Each row comes from the steps of one walk. Every step used is in the known rows, and no mark comes twice. Write the walk behind each row, first mark first.
In the rows, zero is written as 128.
Known rows:
X -> H -> Z: [125 143  91 121 129 156 160 123  93 123 151 119 154 103 105 187 143  94
  94 145  98 156 102 128 145 154 147 100 131 144 151 165 162 149 132 125
  67 134 108 101 105]
E -> X: [172 116 123  95 153 132 151 132  93 142 136 115 142 103 138 197 149 122
 111 175 109 143 103 126 153 157 143  90 120 142 152 148 137 138 114 128
 101 146 113 106 110]
X -> H -> P: [150 123 101 107 124 153 164 114  67 123 142 123 156 112 109 193 159 111
 105 145 112 156 108 141 133 145 155 120 142 135 148 170 145 144 127 120
  89 134 111 105  93]
L -> W: [167 111 110  95 118 117 146 133  60 136 128  92 131  99 132 164 164 120
 138 157 115 127  98 124 145 163 162 101 135 107 139 152 146 144 112 144
  94 133 110 111  93]
V -> X -> W -> Z: [166 143  96 108 145 174 178 113  88 154 115 105 157 107 129 171 187 103
  95 139 124 146  70 124 124 138 167 103 141 117 189 153 162 143 129 130
 121 165 101  79 118]
L -> W -> X: [162 120 110  94 109 114 143 110  62 145 131  91 129 104 132 183 181 111
 136 150 137 138  75 129 141 167 183  98 124 116 160 153 147 154 101 149
  85 144 114  98 122]
V -> X -> H -> P -> E -> Z: [148 143  89 112 126 176 199  90  83 133 143 111 182 106 122 204 175 122
 112 141  85 146  80 146 152 138 171  89 157 129 180 176 180 136 133  98
 100 155  95  93  95]
W -> P -> E -> Z -> V -> X -> H: [131 147 121  92  95 181 189 112 111 130 179 101 177 114 116 222 167 116
 123 152 103 148  68 163 165 149 181  85 131 155 191 176 196 142 114 109
  88 176 101  84 113]
C -> X -> W -> P -> E -> Z -> V: [167 154 125 105  94 187 162  92 119 107 165  95 155 106  91 217 163 117
 111 143 133 141  85 160 162 153 191 101 114 161 159 158 196 140 105  83
  92 137 108  83 104]
V -> Z -> C -> X -> H -> P -> E: [138 147  90  90  91 192 147  59  74 121 156 112 174 125  56 185 153 129
 114 130 101 175  81 149 147 140 160 118 148 143 136 171 172 162 138  82
 126 171  85  93  69]
P -> E: [146 130 115 113 120 149 144 116  97 130 134  84 156  95 146 186 168 132
 121 149 108 129 109 138 146 175 150  96 122 134 135 140 141 135 121  94
 101 146 107 109  75]
C -> Z: [146 129 113 108 121 139 128 116  83 132 132 107 127 120 125 164 160 137
 102 170 122 139 108 117 138 167 126 115 136 128 126 147 139 147 127 112
  92 149 113  95  91]
H -> X -> W -> P: [161 141  91 116 137 159 148  98  91 145 143 106 140 122 106 204 159  99
 109 148 120 152  98 156 137 166 199 128 136 139 174 142 141 144 102 113
 112 144 121  80 103]
C -> P: [170 119  91 104 127 127 140 108  71 116 124 119 140 102 109 163 155 125
 103 169 126 144 102 136 145 172 151 106 138 111 145 145 139 126 121 100
  92 135 117 108  97]
P -> E -> X: [163 131 123  94 142 141 151 112 100 136 141 104 157 102 149 206 161 137
 113 168  99 135 105 138 167 177 147  81 108 147 143 144 143 133 119 100
 111 160 111 108  90]
P -> V: [154 134 115 125 126 150 152 129  92 136 142 115 149 110 135 194 159 106
 114 141 116 129 127 126 137 158 144  92 130 137 138 143 139 144 118 119
 100 132 110 106  96]
Z -> C: [151 121 115 101 127 153 150 133  84 136 130  86 154 111 115 180 141 116
 142 149 117 152 107 124 127 152 154 103 128 146 136 158 145 158 123 128
  94 143  99 104  77]
P -> E -> X -> W: [171 138 116  77 154 168 159 111 100 142 140 106 165 104 132 213 166 127
 107 156  99 145  98 131 168 165 161  81 113 151 155 153 144 130 125 106
 119 165 110 111  91]
H -> P -> E -> Z -> V: [181 143 108 104 106 161 174  99  94 102 138  87 178 104 133 212 153 140
 129 146 107 138  98 144 153 162 181  94 118 136 151 163 172 143 132  80
  92 128 103  86  78]
C -> Z -> V -> X -> H: [137 143 118  67  94 166 143 110  78 125 154 123 159 133  99 171 159 132
  94 161 125 159  72 116 137 160 136  96 151 138 158 173 159 163 138 129
  94 172 110  96 107]
C -> Z -> E -> X -> H: [174 108 115  82 131 146 146 125  68 118 166 129 148 126 122 192 150 142
  83 187 104 152  87 126 175 173 137  98 121 164 145 159 141 138 135 128
  75 177 109 103 110]
L -> W -> X -> H: [144 123 113  78 100 129 156 121  59 152 152 106 129 106 111 193 179 105
 120 138 129 144  74 134 151 160 179  98 127 132 161 167 153 154 105 163
  74 154 118 104 132]
V -> Z: [149 123 102 102 124 144 137 112 101 136 135 101 146 106 117 169 150 124
 113 154 116 136 101 125 137 149 133 112 135 111 149 141 147 155 122 110
 121 159  99  85 107]
V -> Z -> E -> X -> H: [183 108 105  78 134 150 157 121  83 121 165 117 163 107 107 201 137 123
  94 168  97 149  80 136 180 153 143  96 122 147 167 153 151 145 133 127
 100 186  93  93 123]
L -> W -> P -> V -> Z -> C: [137 135 118  95 105 150 156 109  71 153 162 107 151 134  87 198 160 106
 154 141 108 145  96 154 150 143 184 112 144 124 153 166 169 166 113 137
 144 205  96  86  89]
W -> X -> H -> P -> V -> Z: [139 155  97 105  99 175 162  68  85 141 167 145 156 128  91 225 176  94
  93 125 124 156  89 147 144 140 172 113 142 128 167 164 156 173 126 117
 121 184 112  72 130]
W -> P -> V -> Z: [137 144 113 127 114 157 147 103 111 143 164 123 143 122 111 210 165 101
 108 152 121 136 115 159 146 147 150 122 132 125 156 144 156 155 110 104
 139 187 107  76 113]
Z -> V -> X: [168 126 118  83 111 155 149 117  89 124 129  96 169 109 132 174 151 116
 123 162 132 148  78 122 121 156 156  85 138 126 168 159 153 154 125 124
 101 141 108  93 102]
H -> P -> V: [169 136 104 129 130 155 159  97  71 124 134 122 156 121 130 205 164 109
 115 137 119 137 124 137 129 149 162 107 142 126 143 156 135 141 126 103
 111 130 111  98  80]
X -> W: [163 126 106  97 140 161 151 126  83 135 128 102 150 101 117 181 160 108
 112 141 124 141 104 119 131 148 159 110 129 131 154 152 141 141 124 124
 102 134 112 106  98]

Which walk is each row?
[166 145 125 105 154 169 168 118  99 150 162 143 145 122 117 241 169  92
 102 158 114 146 108 150 163 149 176 100 117 157 171 159 149 137 107 125
 129 172 123  99 118]
E -> X -> W -> P -> V
[131 140 104  90 152 167 173 125  86 137 161 126 168 117  88 208 119  99
 110 152  77 175  88 120 164 152 161  81 123 172 154 184 166 155 135 142
  81 164  99 104  98]
E -> X -> H -> Z -> C
[151 133 107 105 142 164 163 105  94 150 136 105 152 118 117 191 182  94
 111 158 124 155  82 144 132 136 174 118 146 128 189 160 160 142 112 121
 122 168 111  86 109]
V -> X -> W -> P
[135 150 112  97 126 195 160 104 100 151 163 117 164 134  71 219 161  95
 125 130 116 157 103 147 142 136 180 118 138 145 164 167 165 165 124 119
 156 202  97  80 101]
X -> W -> P -> V -> Z -> C
[167 150 100 101 128 196 170  99  98 133 137  88 168 102  85 199 147 126
 129 126 107 148  89 127 150 141 179  85 128 158 147 161 186 140 120  97
  97 137  92 106  81]
P -> E -> Z -> C -> X -> W
[151 141  81 130 130 171 176 107  82 120 166 119 192 112 123 191 154  84
  87 136  87 150  82 126 150 152 168  74 147 149 182 166 173 146 147 122
  73 156  91 102 104]
P -> V -> X -> H -> Z -> E
[135 129 114  94 109 151 156 123  91 146 150 118 140 108 115 204 171  98
 103 143 135 152  87 135 137 156 158 105 120 149 164 159 142 152 106 138
  72 149 119  97 132]
W -> X -> H
[185 158  99  88 156 187 185 106  72 145 134 152 164 127  87 208 161 107
  96 141 113 164  84 135 169 161 191  80 121 151 165 171 154 134 139 123
 129 192 111  92  99]
E -> X -> W -> Z -> C -> P -> V
[160 124 132  90 123 122 157 113  76 144 156  98 139 110 142 214 181 128
 137 180  99 137  87 165 187 177 182  93 117 137 152 153 157 130 104 121
 122 186 119 104  92]
L -> W -> P -> E -> X
[209 119  91  92 135 140 150  87  78 111 156 138 164 112 110 194 147 129
  88 175 101 143  92 144 184 173 161  82 129 123 165 139 147 132 139  94
 124 191 100  88 114]
C -> P -> V -> Z -> E -> X
[156 120  79 125 126 151 160 127  81 101 164  99 173 101 119 183 142  97
  91 150 101 153  89 132 157 164 161 101 123 154 154 160 162 144 137 117
  48 134  93  99  99]
X -> H -> Z -> E
[186  98 115  85 147 143 160 143  75 119 161 111 164 105 131 205 142 117
 100 171 104 149  89 136 168 165 152  93 112 164 161 160 144 133 127 135
  71 155 100 111 114]
Z -> E -> X -> H
[145 160  97 100 125 179 166  92 106 118 155 109 177 122 103 196 156  85
 108 155 118 173  67 137 136 152 188 104 135 136 194 172 182 158 127 112
 103 162 107  71 107]
H -> Z -> V -> X -> W -> P
[150 141 108  96 114 187 143  81  98 135 151 110 147 129  52 185 151 102
 117 148 130 174  83 146 135 127 171 133 143 141 155 161 174 163 111 103
 137 178  97  81 103]
V -> Z -> C -> X -> W -> P
[171 143 102  90 135 157 165  98  81 135 133 119 166 112 116 193 167 139
 108 165 100 162  74 150 183 187 177  77 113 145 146 155 160 132 135  94
 117 198 106  93  78]
W -> Z -> C -> P -> E -> X
[152 134 101 104 109 154 157  93  75 134 143 124 148 116 111 210 174 102
 106 140 134 166  81 146 126 152 176 121 132 136 164 171 145 156 116 128
  82 144 115  87 117]
W -> X -> H -> P
[151 129 114 110 137 158 154 120  94 140 146 101 144 115 112 200 170  97
 111 157 131 152 100 151 137 147 173 130 126 138 162 153 154 141 108 119
 109 154 115  91 102]
X -> W -> P
[177 138  90 102 142 162 149 100  84 142 125 100 150 118 109 186 145 109
 109 139 113 143  98 132 130 168 182 111 140 132 162 142 134 147 120 116
 107 121 119  92  97]
H -> X -> W
[178 144  96 120 115 178 168  76  80 116 132  93 173 109 100 196 146 137
 136 139 100 159  95 145 143 150 181 105 141 146 137 163 183 144 125  75
  93 130  87  94  64]
H -> P -> E -> Z -> C -> X
[153 145  98 116 104 173 152  77  72 115 149 119 159 109  94 190 171 123
  95 139 116 159  95 153 147 153 160 116 144 143 128 161 159 140 125  84
  91 131 112 111  74]
C -> X -> H -> P -> E
[150 136 118 118 114 135 164 102  66 157 146 115 146 122 130 190 190  95
 137 157 112 134  90 150 143 148 183  93 158 112 179 159 163 147 104 140
 126 177 113  98 106]
L -> W -> P -> V -> X
[200 102 106  91 142 134 147 118  90 117 148 100 162 107 133 189 141 132
 106 179 102 143  82 136 170 161 148  95 117 132 162 140 145 148 133 114
 114 177  90  85 113]
V -> Z -> E -> X
[153 130  97 101 110 177 152  96  56 117 146 116 157 123  64 181 145 112
 116 138 121 181  93 137 128 136 164 122 152 154 133 181 157 151 127 114
  89 126  98 109  75]
Z -> C -> X -> H -> P
[157 141 110  89  97 177 185 111  89 104 162 104 183 108 111 222 151 132
 114 135 102 145  92 147 159 152 180  97 121 156 154 177 176 140 135  95
  80 138 107  93  86]
X -> H -> P -> E -> Z -> V
[180 122 117  81 164 156 159 127  90 144 131 117 148 107 121 202 153 110
 106 164 110 146 101 121 152 150 155  92 119 145 163 157 136 132 122 130
 113 149 116 108 112]
E -> X -> W
[157 155 118 130 123 180 150  95  99 137 158 131 137 122  90 208 174  85
  99 138 142 151 112 154 137 144 174 116 134 154 150 148 160 140  97 104
 115 139 117 100 108]
C -> X -> W -> P -> V
[150 140  98 114 121 170 189 105  86 124 153 109 172 100 119 216 161 124
 111 137  87 142 102 152 162 145 173 104 136 141 156 170 174 131 132  96
  85 141 100  97  87]
X -> H -> P -> E -> Z
[198 111 107  88 145 156 155 106  94 121 163 105 161 119 111 215 158 111
 103 177 113 152  74 157 173 153 176 121 115 140 185 147 158 144 120 116
 126 201 100  72 123]
V -> Z -> E -> X -> W -> P
[172 123 123  96 118 149 167 141 104 113 143  90 157 100 126 195 133 123
 135 150 121 132  99 124 141 149 158  90 114 140 156 155 168 144 119 121
  68 116 104  83 112]
E -> Z -> V
[168 140 115  92 125 179 186 117 110 132 149  99 166 113 108 209 163 101
 126 156 120 149  71 141 142 131 192  98 135 138 205 173 186 146 110 123
 101 158 108  71 128]
E -> Z -> V -> X -> W -> P
[150 150 123  81 103 184 160  92 104 122 152  90 183 123 120 205 183 110
 118 153 126 156  70 156 145 160 184 100 130 142 184 164 168 145 121 101
 126 180 112  87  89]
Z -> V -> X -> W -> P -> E
[189 109 100 136 122 145 157 138  83 112 132  77 152  98 159 171 167 119
 102 152 129 138  84 138 145 167 165 110 110 137 149 140 150 140 127 116
  78 145  95  81 105]
W -> Z -> E
[210 142  77 133 137 187 190  83  57 119 126 113 190 119 135 194 193 101
  86 130 121 150  68 142 133 144 203 104 147 122 189 162 159 144 147 109
 123 165  96  73  97]
H -> P -> V -> X -> W -> Z -> E
